Each row comes from the steps of one path. Every step used is in the known rows, and no mark comes twice. Write the path behind each row, first mark first.
(in the rows, 128 means zero)
Known rows
tifava-maki-tagepas: [ 55  99 170 160 125 125 103 111 105  80 136 113 109 133 161 132 125  88
 165  78 102 135 124 156 118 163 110 123 176  82 106 154 143  88 157 142
 168 142 130  97 142 143 137 111 176 132  89 112 161 116 138  87 127 166
 146 138 215 117 120  82 121 104 158 103]
lalid-sosi: [113  72 166 139 135 149 106  54  95 143 159 120 158 132 144  88 179 130
 155  90 136 128 104 138 139 132  87 168 145 134  99 120  89 118 179 135
 159 140 112 132 120 150 123 136 111 226  79 161 146  80 120 100 128  74
 155 133 135 121 119 104 128  99 121 115]
lalid-maki: [117  80 148 174 103 151  86  49 104 118 163 132 120 125 139 127 117 122
 171 108 124  94 113 161 155 189 100 144 100 108  95 128 110  80 157 155
 127 140 147 121 162 154 132  95 114 185  80 140 152 125 119 136 130  96
 166 126 145 146  98 136 120 107 114 141]
mikasut-sosi-zuviko-tomur: [133  99 140 117 106 131  93  80 108 159 119 120  69 153 151 131 135 173
 135 145 142 119  75 174 162 114 126 149 113 151 118 117 121 126 186 136
 139 132 127 108 142 210 166 115  86 173  93 108  74 103 164 126 102 105
 124 105 146 138 122 124  71 132 102 131]
mikasut-sosi-zuviko-maki-tifava: [158 101 107 109 111 132 162 134 116 159  87 154 101 157 130 145 139 130
 145 140 125 100 110 170 147 136 135 144 115 115 128  84 129 123 160 147
 120 130 162  65 110 167 169 106 115  92 127 126  91 120 134 104 131 108
 119 118 166 119  93  84  80 141 112 127]
lalid-maki-tifava: [116 101 102 153 108 155 123  54 124  88 134 132 124 113 136 122 132 119
 172  82 119 104 122 130 127 217 124 138  99 126 103 137 132  58 148 160
 122 142 170  97 159 152 133 111 143 141  93 156 155 140  93  98 116 101
 157 143 155 130  73 113 120 131 113 146]
zuviko-tomur-mikasut-sosi: [142 140 149 151  91 122  76  64 166 141 123  95 105 115 150  74 149 174
 191 134 136 104  63 103 157 124 115 162 128 154 145 166 146 126 180 159
 112 155 130 130 144 179 136 150 135 201  88  85  84 106 225 124  99 128
 117 136 137 105 127  98  75 153 128 127]
tomur-mikasut-sosi-tifava: [134  99 119 193 115 138 133 104 143 170 119 111 120 101 158 112 148 117
 173 127 114  61  67  83 118 157 135 173 108 122 125 164 159 136 150 154
  85 132 132 117 162 148 149 109 144 195 139  99  99  91 189 146  97 100
 124 164 114  83  83  83  84 121 109 129]
tagepas-sosi-zuviko-tomur-mikasut: [144 116  76 123 134  93 108 103 126 110 120 113  92 106 138  81 160 141
 137 140 139 124 120  90 153 108 151 140 133 175 156 194 127 107 138 140
 137 152 104 160 169 173 104 166 116 218  69 119  88  97 217 133  89  88
 141 122 145 123 140 164  68 142 152 135]
tifava-tomur-mikasut-sosi-zuviko: [180 115 132 147  91 106 114 135 126 190 102  98  64 148 131 124 118 134
 153  92 181  92  69 105 176 133 124 158 174 169 118 147 146  91 146 162
 118 116 121 160 121 193 153 122 101 143 122  98  95 112 194 138 120 104
 115 114 126  84  91 119  82 135  92 133]
tifava-tomur-mikasut: [146 137 153 167 121 113  81  95 152 141 114  91 102 118 158  88 144 151
 197  97 150 108 102  56 155 175 100 159 182 154 133 190 128  58 145 145
 141 135 143 170 123 163 105 141 147 171  90 125 126  95 171 112 112 120
 130 123 111  57 115 121 115 116 125 130]
tifava-maki: [104  92 155 152 127 132  85  90 104  96 143 120 115 137 167 147 128 115
 179  91 124 130 126 142 151 185 121 154 161 100 101 139 111 107 176 128
 163 164 147  97 152 167 148 121 165 154 114 135 143 112 130 112 128 116
 160 104 188 120 123 116 124 110 134  97]
tagepas-sosi-tifava-tomur: [118 127 132 113 132 128 118  97  92 138 134 125  76 106 207 156 152 126
 109 116 149  88 163 113 147 167 110 175 143 162 107 151 125  98 136 117
 132 131 169 116 172 134 103 167 160 170 120 144  98 112 145 148 114  86
 135 108 109 101 142 119  93  76 110 142]
tomur-mikasut-sosi-zuviko: [173  87 121 183 102 115  99 124 141 179 116 115 107 139 112 101 144 114
 161 119 153  86  68 103 145 115 149 156 135 141 140 150 136 123 158 146
 116 125  97 156 149 187 160 101  94 167 114 111  83  74 203 129 106  93
 120 141 135 112  93 116  80 139 103 136]
maki-tifava-tomur-mikasut: [168 160 111 145 127 113 111 115 168 112  92  93 105 116 145  70 142 144
 198  72 135 114 107  26 135 186 101 146 168 159 144 179 161  28 137 168
 129 128 158 156 139 159 129 161 182 108 116 159 129 127 162  69 105 130
 127 119 115  48  85  99 124 134 127 134]
sosi-mikasut-tomur: [150  75 135 163  96 163  61  83 116 178 157 142  94 153 134 106 142 117
 163 172 114 102 131 104 145 167 118 110 141  95  98 178 136  74 175 142
 129 161 120 155 128 180 124  89 131 219  82 105  85 127 142 178 133  69
 138 159 133 155 145 104 101  78 154 111]
tagepas-sosi: [108  73 146 115 118 134  98  68  81 124 161 146 159 121 164 101 184 120
 132 128 140  92 155 129 148 111 139 173 147 124 124 152  88 117 158  98
 128 142 151 134 167 123  88 164 146 205  75 168  98  89 156 138 102  92
 155 131 134 131 166 127 111  87 133 143]
zuviko-maki-tagepas: [ 83  91 185 145 138 116 125 107 117 131 127 148 121 138 169 129 137 119
 171 151 105 125 123 168 120 127  95 133 147  63 143 141 123  96 149 141
 141 127 120  85 104 109 117  97 182 138  87 113 139 110 158 118 141 156
 151 166 194 123 146  82 107 104 161 106]
maki-lalid-sosi: [ 91  60 168 155 142 142 106  87  88 127 169 125 150 132 157  35 173  84
 138  85 149 150 120 105 131 130  88 172 126 143  97 112 103 117 145 130
 154  96 130 132 111 130 113 170 106 216  94 153 121 105 105  80 116 104
 149 108 114 141 134 148 130  84 129 102]
tomur-mikasut: [138  96 146 182 133 132  87  97 153 126 131 108 125 102 144  71 149 114
 204 124 114 112  98  75 122 147 132 167 152 108 141 177 132  78 155 147
 124 159 126 162 145 140 120 119 149 207  95 138 138  88 177 116 101 103
 126 148 135  94 106 120 123 118 145 112]
tifava-maki-mikasut-sosi-zuviko-tomur: [117 144 101 128  76 126  94 111 112 101 116 101  66 158 149 164 100 127
 162  96 129 165  60 175 148 160 139 128 156 155 108 142 152 160 205 133
 149 154 133 109 148 216 218 121 112 150 113  64  91 167 199 126 110 111
 148  98 183 141 141 130  65 129 143  92]
maki-lalid: [105  59 170 165 128 126  75 111 104 114 134 123 134 135 162  49 143  97
 155 115 141 137 118 111 121 136 109 157 134 114 126 125 123  90 139 116
 134 108 178 132 143 142 127 138 137 176  82 159 138 125 131  94 103 127
 142 110 123 145 142 156 128  79 139  95]
tomur-mikasut-sosi: [154 106 148 184  82 133  97  81 139 167 142 114 139 136 138  58 144 145
 185 114 150  79  77  86 147 132 127 168 145 124 131 144 139 125 172 156
 115 136 145 141 156 160 158 126 146 190 109 112 102  87 207 136  89 110
 122 141 123  95 117  96 102 139 123 126]
maki-tagepas-sosi-mikasut: [ 96  91 116 139 105 138 112 102  76 154 156 151 107 112 155  73 136  71
 109 134 107 112 155 139 126 109 177  88 138  95 108 207 143  93 131 113
 143 121 122 150 144 131  86 141 165 203  48 108 105  96 149 156  99 123
 169 181 157 149 189 108  80  78 164 116]
lalid-maki-tagepas: [ 68  80 161 182 113 140 120  59 106  92 161 127 105 130 152 108 133 104
 162 104 122 103 101 179 117 170 111 116 117  94  99 134 128  82 145 151
 132 114 130 111 143 127 116  83 127 152  62 115 162 134 123 123 112 141
 162 153 176 152 112 107 116 102 135 147]
tomur-mikasut-sosi-zuviko-maki: [172  95 116 156  96 106 127 134 131 173  94 112 123 147 110 127 131 131
 166 159 159  89  95 128 155 114 141 161 140 122 153 125 123 121 167 150
 115 128 111 116 115 167 159  93 119 168 128  85  87  97 202 157 141  95
 119 144 160 107  95  99  69 156 119 131]
lalid-maki-tifava-tomur: [140 146 122 148 111 135 119  66 128 103 124 121  98 126 151 141 116 137
 159  57 145 121 124 123 163 224  77 141 121 151  97 124 129  41 140 168
 131 123 184  95 137 168 125 125 144  97 109 161 136 169 113  93 136 113
 151 111 135 112  66 119 123 125  98 158]

Which path is each row?
[116  93 117 188 108 114 121 151 136 132 125  90  97 117 171 111 124  49
 160  83 124 125  90  81 111 180 125 169 131 138 120 156 195 147 138 145
 106  97 152  95 179 122 168 130 170 154 185  70  92 131 173 116 121 144
 122 111 146 110  58 132  97 133 124  83] : tomur-mikasut-sosi-tifava-maki-lalid
[112 115 157 170  65 164  82  71 120 144 143 127 130 163 138  85 142 115
 184 119 139 109  45 133 134 151 143 152 143 137 115 133 134 162 194 118
 106 145 176 136 145 170 172 116 114 176  97 127 113 130 166 137  87 124
 158 149 130 124 156 109 104  76 124 122] : maki-mikasut-sosi
[ 80  79 117 111 144 109 129 134  68  80 130 135  89 139 160 160 138  56
 105  96 134 139 155 165 136 119 163 124 173 122 113 156 116 120 141 127
 163 115 124 102 155 146 128 134 149 122  80 108 116 120 152 121 131 138
 165 121 220 146 144 126 105 113 145 112] : tifava-maki-tagepas-sosi-zuviko
[127  45 145 144 152 118 117 123  65 136 134 123 102 137 113  58 167  68
 114  87 152 167  97 114 128 107 116 156 122 167  99 114  98 125 143 134
 158 100 108 142 110 162 129 159  68 189 112 153 121  89  94  86 129  71
 145  98 132 162 117 169 111  80 117 104] : maki-lalid-sosi-zuviko
[ 83  99 114 138  85 138  86 112  77 125 162 139  93 159 162 128 151  64
 120 135 123 137 184 130 133 147 152  94 195  87  80 208 146 107 156 126
 138 128 140 126 142 152 122 115 191 175  79  78  69 151 166 182 144 129
 150 164 203 172 166 103  88  95 178  99] : tifava-maki-tagepas-sosi-mikasut-tomur
[132 121 137 155 130 112  68  66 160 107 131  96 113 108 166  79 145 174
 205 136 111 133  80  93 134 156 108 151 140 133 155 185 136  66 158 146
 138 167 117 152 151 173 120 144 154 214  72 110 127 109 199 105  99 109
 130 131 134  92 121 132  99 132 141 108] : zuviko-tomur-mikasut
[153  71 152 119  95 131 124 109 100 180 115 156 111 178 143 171 131 134
 146 144 133 101 111 195 167 112 131 161 132 119 142  94  99 139 164 126
 123 128 128  87 106 171 151  79 101 153 134  96  86 103 156 154 147  98
 133 122 168 138 123  98  75 127  96 125] : mikasut-sosi-zuviko-maki
[100  62 178 137 127 136 127 105  87 126 148 140 169 131 149  68 176 128
 145 110 149 159 122 144 161 118  69 176 127 138 126 100  93 126 164 128
 148 103 121 118  78 104 117 158 127 195 126 134 122 119 116  84 162  96
 144 127 143 158 141 132 116 102 142  99] : zuviko-maki-lalid-sosi
[142  86 106 127  75 153  79  66  88 169 161 144 120 144 154  94 179 106
 135 163 132  82 180 105 162 131 144 114 153 115  95 195 116 103 170 119
 110 150 147 159 153 149  91 131 139 237  66 122  52 126 167 197 119  68
 158 163 121 159 176 113  99  84 138 139] : tagepas-sosi-mikasut-tomur
[114 120 102 157  62 139 103  65 111 116 134 108  65 154 131 145 104 145
 157 106 148 132  38 183 155 169 131 117  98 178 101 124 142 147 195 156
 118 128 140 111 164 212 183  94  64 181 101  64 105 168 171 152  96  82
 159 114 157 187 119 150  60 134 110 137] : lalid-maki-mikasut-sosi-zuviko-tomur
[103 108 132 154  90 166 138 113 126 165 120 139 117 140 157 162 131 114
 163 163  84  99  68 147 130 176 119 139 116 121 131 127 149 171 175 132
  87 149 159  71 135 129 175  79 145 162 142  67 102 134 163 166 124  98
 137 154 139 131 131  92  75 100 133 109] : zuviko-maki-mikasut-sosi-tifava
[101 102 136 164 145 133 124 106 111 107 120 103  93 108 190 186 120  93
 153 110  77 108 130 140 118 217 123 156 125 108  84 149 147 104 162 129
 136 165 139  80 177 130 156 100 171 159 141 115 143 108 115 127 132  96
 144 126 163 105  76 100 103 115 131  97] : sosi-tifava-maki
[113  51 123 129 146 131 125 135  66 118 132 105 118 147 138 109 148  55
 120  56 148 186 126 145 137 126 113 162 145 168  85 107 104 124 147 130
 177 105 104 120 113 175 161 153  94 170 124 132 138 117  99  78 155  96
 153  85 178 165  89 158 114  99 123  79] : tifava-maki-lalid-sosi-zuviko
[142  64 146 145 102 137 108  95  99 177 116 140  92 155 132 125 122 118
 140 122 149  78  83 160 147 121 142 153 121 128 107 106 114 135 174 124
 131 129 127 125 135 195 163 103  83 162 105 126  88  88 143 141 102  87
 135 115 145 133 110 119 101 105 100 146] : mikasut-sosi-zuviko
[171 175 125 129  85 113 142 127 171 156  81 110 122 135 147 120 152 166
 193 117 156 109 107  77 174 172  82 164 153 136 167 141 161  93 158 179
 114 126 161  99 110 152 147 128 185  95 142 110  78 136 185  92 140 140
 110 117 137  63  81  71  96 157 114 131] : zuviko-maki-tifava-tomur-mikasut-sosi
[157 137  93  66 137 115 157 147  86 117  81 155  92 138 156 167 152 143
 105 115 166 126 179 116 176 140 111 152 154 160 143 132 101  79 119 139
 135 109 165 104 113 156 108 167 158  72 117 151  94 141 129 118 145  96
 141  98 165 106 125 110  81 114 117 147] : tagepas-sosi-zuviko-maki-tifava-tomur
[103  63 168 135 149 110 143 145  89 129 111 145  90 151 148 140 117 100
 142 151  99 126 109 179 125 115 120 121 137  83 147 127 115  80 118 138
 160 127  89  98  83 147 123  67 130 115  83 108 134 116 139 126 140 113
 142 149 189 130 134 101  86 111 139 123] : sosi-zuviko-maki-tagepas
[127 142 127 163 127 130 110  83 169 155 115  96  86  94 179 108 167 150
 186 145 113  86  57 107 126 156 119 168 100 146 141 166 176 137 160 165
  95 133 118 121 187 152 153 120 136 199 125  79  75  94 208 140  95 113
 111 137 119  87  89 101  67 156 127 121] : zuviko-tomur-mikasut-sosi-tifava
[135  82 115 150 104 144  98 148 110 125 119 146 110 178 103 142 148 116
 171 192 110 130  90 134 161 171 127 116 177 136 123 153 119 129 179 133
 131 156 127 141  99 174 150  60 121 141  90  92  88 180 162 164 151  81
 138 147 158 153 141  99  67 100 159 117] : sosi-zuviko-maki-mikasut-tomur
[106  70 158 125 163 123 159 128  63 143 132 149 116 152 129 130 156 104
 129 119 125 147  93 181 130 108 108 122 132 111 116 115 106 121 147 151
 163 104  64 112  71 136 111  99 115 156  83 108 126  85 128 102 156 105
 147 147 193 137 116  75  84 122 134 117] : lalid-sosi-zuviko-maki-tagepas
[ 87 122 130 163  96 129  80  99 113  72 141 102 123 132 150 139 121  80
 194  80 112 157  91 130 138 190 141 135 168 127 108 157 134 116 175 129
 147 164 165 128 164 157 170 127 163 161 102 121 164 142 154 122 114 119
 166 127 161 122 141 121 114  90 176  81] : tifava-maki-mikasut
[130  54 142 112 140 149 149 120  77 153 124 145 130 137 118 147 167 128
 137 133 129 145 114 169 163 116 101 162 120 142 118  96  81 124 154 122
 170 132  83 118  78 142 128 114  85 203 113 124 127  83 124 119 172  52
 137 123 167 130 117  98  99 120 103 117] : lalid-sosi-zuviko-maki
[119 143 110 160 108 123 109  89 157 127 110  80  72 113 186 158 126 144
 184 120  94 130  77 120 133 186 117 168 113 142 123 170 182 136 170 162
 119 135 123  85 189 162 171 119 172 189 157  45  93 111 221 117 121 123
 116 116 158  92  73 100  72 166 128  99] : zuviko-tomur-mikasut-sosi-tifava-maki
[129  96 113  91 141 125  98  94  94 101 130 130  76 129 164 115 161 136
 110 152 144 114 132 159 161  94 137 156 126 170 141 155 100 120 156 129
 151 139 130 129 166 181 124 163 117 209  64 131  92 102 172 129  97  84
 146 101 148 154 154 158  75 120 140 134] : tagepas-sosi-zuviko-tomur
[186 135 141 125  82 109 119 154 125 186  94 116  76 157 143 160 120 166
 159 132 187  98  92 120 195 129 106 158 163 158 147 125 128 114 144 153
 135 119 124 131  97 177 151 113 120 120 133  63  80 117 194 147 149 104
 119 113 133  84  93 105  67 149  94 131] : tifava-tomur-mikasut-sosi-zuviko-maki
[ 78 129  82 146 118 135 123 104  89  72 137 112 116 101 160 167 137  51
 141 100  92 133 146 130 115 206 167 142 147 144  91 177 152 151 162 114
 117 150 171 108 198 135 152 143 183 171 126 100 127 134 151 145 107  97
 164 130 162 136 143 137  97  94 166  97] : tagepas-sosi-tifava-maki-mikasut
[ 64  91 151 138 157 130 171 122  93 120 132 160 120 108 187 147 163  84
 106 171  89 107 154 158 101 132 131 151 116  87 145 138 143 134 113 115
 109 109 133  74 145  85  82 121 184 151 111  99 105 109 149 156 139 119
 147 173 168 129 151  83  70  97 151 123] : zuviko-maki-tagepas-sosi-tifava
[ 55  74 119 152 132 138 169  78  97 100 163 143 106  92 186 149 148  67
 101 119 109  79 137 155 101 170 138 131  99 108  85 151 132 118 114 137
 106  98 128  86 192  90  87 105 149 175  86 107 135 126 120 164 121 111
 167 161 168 158 104 109  80  93 136 159] : lalid-maki-tagepas-sosi-tifava
[131 121 176 131 109 146 105  93 120 184 113 103  65 138 196 172 140 135
 142 107 147  79 105 133 145 164  79 167 138 152 101 112 158 118 161 147
 104 108 162  99 151 164 143 120 124 143 143 109  89 117 139 142 115 101
 116 108 115  86  90  94 100 100  84 137] : mikasut-sosi-tifava-tomur
[ 83 112  99 128  93 130 112 120  62 117 149 134  98 131 162 131 124  55
 126 100 109 146 181 143 111 153 175  85 170  99  91 188 140 103 143 111
 156 124 134 117 149 121 128 150 199 178  82  84 120 107 155 145 119 136
 174 155 201 144 177 107  93  99 174  82] : tifava-maki-tagepas-sosi-mikasut
